Each row comes from the steps of one walk. Every step used is in the known rows, and no mark comes twice. Write the walk behind each row, first mark first.
In the rows, zero is written as 128.
Known rows:
nupe-kekuz-nezo-pamu: [189 121  96 113 148 133  99 101 155 101  72 146 202 170 158 139  86 129
 107  91 134  89 171 109 168 156 124]
pamu-davu-nezo-ruzora: [150 141 134  99 142 112 101 102 135 161 136 123 117 148 125 168 101 114
 113 134  90 140 180 123 132  79 125]
pamu-davu-fiku-nezo-kekuz: [147 111 157 125 134  83 153 108 136 106 177 109 105 146 196 131 129 120
  44 134 127 139 149 173 136 141 130]
davu-pamu: [136 115  87 131 189 114 112 143 103 141 109 105 126 173 146 130  76 156
  95 117 177 113 161  91 160 138 118]
nupe-kekuz-nezo-ruzora-netu-davu-fiku: [209 115 141 104 139 103 120  36 199 107 106 103 149 201 193  88 147  97
  64  88 108 124 150 134 149  78 143]
nupe-kekuz-nezo-pamu-davu-fiku: [212 119 108 101 119  90 107 109 180 114 115 112 147 177 182 125  88 139
  67 119 111  93 152 177 167 133 150]
fiku-davu-nezo: [ 88 124 128 128 163 133 112 151  95 146 114 156 132 104 170 168  99 114
 113 157  99 121 168 117 123 162 105]
davu-fiku-nezo: [123  95 116 169 158  88 144 126 118 124 164 114 112 136 177 114 112 134
  70 139 166 123 174 106 124 149 115]
fiku-davu-nezo-pamu: [106 115 113 124 143 141 116 174  92 127 117 137 150  95 207 167 108 109
 138 145  94 108 168 138 151 159 104]
netu-ruzora: [143 123  97 165 202 133 104 158  76 149  94 124 119 158  97 141  76 113
 102  84 155 131 173  87 106  88 158]
netu-ruzora-nezo-kekuz-nupe: [150 120 135 186 213 160 116  93 121 102  77 140 123 171 138 105 131  96
  79  93 182 159 148  92  92 121 141]
fiku-nezo-ruzora-netu-davu: [149 122 155 120 173 112 148  98 137  95 132 113 116 137 209 119 121 118
 101  75 110 150 153 111 144  83  70]
nupe-kekuz: [156 127 100 114 189 114  93 125 128 142  94 153 168 172 102 138  58 131
  91  94 150 113 164 116 148 130 137]
ruzora-netu: [127 108 131 145 203 124  97 135 115 147  80 130 124 172 124 161  66 144
  81  89 157 113 134 108 142 104  95]
pamu-davu-nezo-kekuz-nupe: [123 139 177  80 152 143 111  68 163 108  94 121 136 132 157 164 120 100
 108 142 103 144 163 138 115 169 154]
kekuz-nezo: [136 116 113 148 169 136 111  91 127 130  71 139 146 164 121 165 105 137
  84 114 151  97 184  72 127 147 110]
netu-davu-fiku: [135 116 128 119 165  98 156 135 120 135 126  73 106 147 143 113 129 115
  88 104 139 105 167 148 126  89 159]
fiku-davu-nezo-ruzora: [111 122 118 144 145 139 108 126 105 154 140 152 122 116 177 155 128  86
 124 160  94 138 184 105 139 117 108]
netu-davu-nezo: [113 141 148  75 169 122 140 118 125 131  94 105 151 119 150 151 121 111
 135 103  98 114 181 109 111 123 138]
nezo-pamu: [142 110  99 144 171 132 113 166  97 129 101 109 146 141 137 153  82 125
 133  96 154  95 166 122 167 111 115]
pamu-davu: [142 140 117 114 182 107  98 154 111 156 109 130  99 153 102 176  51 160
  81 106 128 119 157 148 142  94 118]
kekuz-nezo-pamu: [158 109 100 145 150 142 115 115 125 110  76 125 160 150 156 161 107 136
 121 101 144  85 181  92 158 145 104]
ruzora-netu-davu-fiku-nezo: [132 103 163 130 170  85 163 116 143  96 143  88 103 137 229 103 127 133
  60  99 124 132 135 140 124 121  99]
nezo-kekuz-nupe: [124 114 145 137 179 161 114  80 135  97  81 122 143 149 131 137 128  93
 104 112 168 124 169 109 135 162 148]
ruzora-nezo-davu-fiku: [153  80 125 148 192  98 152 137 137 144 116 100 126 184 136  97 125 116
  55 141 189 135 126 132 125 105  92]

Write each row's walk:
[136 118 139 158 198 128 130 110 115 133  99 152 144 182 123 147 125 116
  70 100 175 122 144 113 137 111  94]
ruzora-nezo-kekuz
[177 107 126  77 169 132 115  77 172 106  47 159 217 181 129 127  96 104
  81 112 133 123 153 104 147 170 120]
nupe-kekuz-nezo-davu
[165 128 108 116 167 121  92  77 156 124  66 166 184 180 123 144  82 134
  78 102 137  98 176  85 141 162 129]
nupe-kekuz-nezo
[151  74 129 125 149 118 149  90 157 121  84  96 158 175 145 121 147  99
  68 145 162 118 159 110 126 149 125]
kekuz-nezo-davu-fiku
[154  83 133 180 152  93 128  88 143 125 168 104  97 166 204 101 132 111
  60 125 154 146 155 109 140  98  90]
davu-fiku-nezo-ruzora-netu
[116 111 141 141 161 138  94 118 117 148 121 154 121 138 191 160 118  98
 106 143  95 144 151 120 141 106  82]
fiku-davu-nezo-ruzora-netu
[120 125 210  70 169 157 135  43 177  75  58 100 163 135 200 135 161  79
 122  94 101 138 143 126 111 160 139]
ruzora-netu-davu-nezo-kekuz-nupe
[155 113  99 166 195 123 122 167 108 133 103 130 132 160 145 138  89 152
 108  95 178 105 145 117 156  92  72]
ruzora-nezo-pamu
[152 128 121 115 151 103 127 167 115 103 145 124 115 115 198 157  57 162
 104 106 117 123 150 154 163 131  78]
fiku-nezo-pamu-davu
[126  91 156 166 148 125 154  61 155  68 146 106 130 130 213  93 163  89
  73 150 172 142 172 113 118 202 141]
davu-fiku-nezo-kekuz-nupe
[148 116 119 134 161  83 120 149 122 159 141  93  76 161 125 145  77 150
  59 132 142 117 153 171 133  86 144]
pamu-davu-fiku
[119 110 146 140 164 125 146 101 111  97 134 146 159 132 173 150 128 104
  90 108 146 130 167 106 141 164 105]
fiku-nezo-kekuz
[169 122 145 116 160 135 124  58 159 110  77 114 130 176 170 139 139 115
  97  76 110 124 161  99 144  74  95]
kekuz-nezo-ruzora-netu-davu
[125  95 138 112 181 121 154 133 118 100 110 138 164 127 167 129 100 114
  97 123 147 147 152 101 136 165  75]
fiku-nezo-davu
[138 115 133 137 150  70 140 140 134 126 172 110  77 137 182 129  87 158
  47 147 130 136 160 152 130 132 113]
pamu-davu-fiku-nezo
[129 113 116 118 152 134 115 137 111 134 102 112 171 131 163 161 102 116
 150 120 125  98 178 103 142 134 125]
davu-nezo-pamu
[198 116 102 170 172  89 122 185 108 146 145  90  70 176 167 106  88 145
  64 100 151 135 126 172 119  44 132]
netu-ruzora-nezo-pamu-davu-fiku
[108 118 169 114 160 160 118  54 148  98  82 126 170 133 155 149 147  78
 127 140 144 129 178  89 113 195 156]
davu-nezo-kekuz-nupe
[138 107 172 131 139 105 146  76 165  73 156 105  92 128 218 108 134 113
  56 152 142 154 154 162 124 177 138]
pamu-davu-fiku-nezo-kekuz-nupe
[155  92 110  90 166 127 134  93 146 106  64 107 174 184 171 119 119 136
  85 134 157 122 149  75 157 181  94]
kekuz-nezo-davu-pamu
[140  76 124 125 170 109 146 138 127 140 110  86 141 164 130 110 120  95
  84 138 166 127 146 140 137 118 138]
nezo-davu-fiku
[187 126  96 127 149 125  88  50 162 128  93 166 175 188 123 131 113 104
  95 108 132 118 188  80 154 118 129]
nupe-kekuz-nezo-ruzora
[160 120 128 180 208 135 125 121  91 135  98 144 136 187 117 127 127  97
  72  80 170 148 143  99 105  84 132]
netu-ruzora-nezo-kekuz
[125 143 141  87 161 106 106 129 129 159 108 130 120 139 128 185  73 144
 101 134  95 123 163 128 120 120 126]
pamu-davu-nezo
[138 133 107  84 184 109 140 139 114 122 103  84 125 157 172 113 101 148
 106  88 141 110 156 118 156 125 125]
netu-davu-pamu
[163 131 108 112 160 116 105 177 111 136 113 106 117 141 139 169  50 154
 113  95 120 105 152 170 173  91 116]
nezo-pamu-davu
[154 132 152  99 157 110  85  94 150 161 116 124 110 169 147 172  86 125
  95 119  85 151 144 129 141  66 103]
pamu-davu-nezo-ruzora-netu
[156 115 105 160 153 139 106  67 138 138  96 138 136 172 120 153 128 113
 100 115 145 116 199  69 143 104 110]
kekuz-nezo-ruzora
[155 126 140 117 182 126 124 106 128 129 104  99 119 165 148 133 116 109
 107  69 116 133 149 129 151  41 107]
nezo-ruzora-netu-davu
[169 123 121 101 177 114 127 109 135 121 112  79 114 187 194 101 115 127
 102  74 129 133 138 115 175  67  99]
nezo-ruzora-netu-davu-pamu
[143 112 112 164 162 115 125 106 112 120 151 144 125 132 160 131 113 115
 106 115 142 143 188  81 147 114  87]
fiku-nezo-ruzora
[139  91 119  98 175 106 154 133 123  85 120 114 163 147 211 100 101 136
  88 131 159 151 137  90 159 190  71]
fiku-nezo-davu-pamu
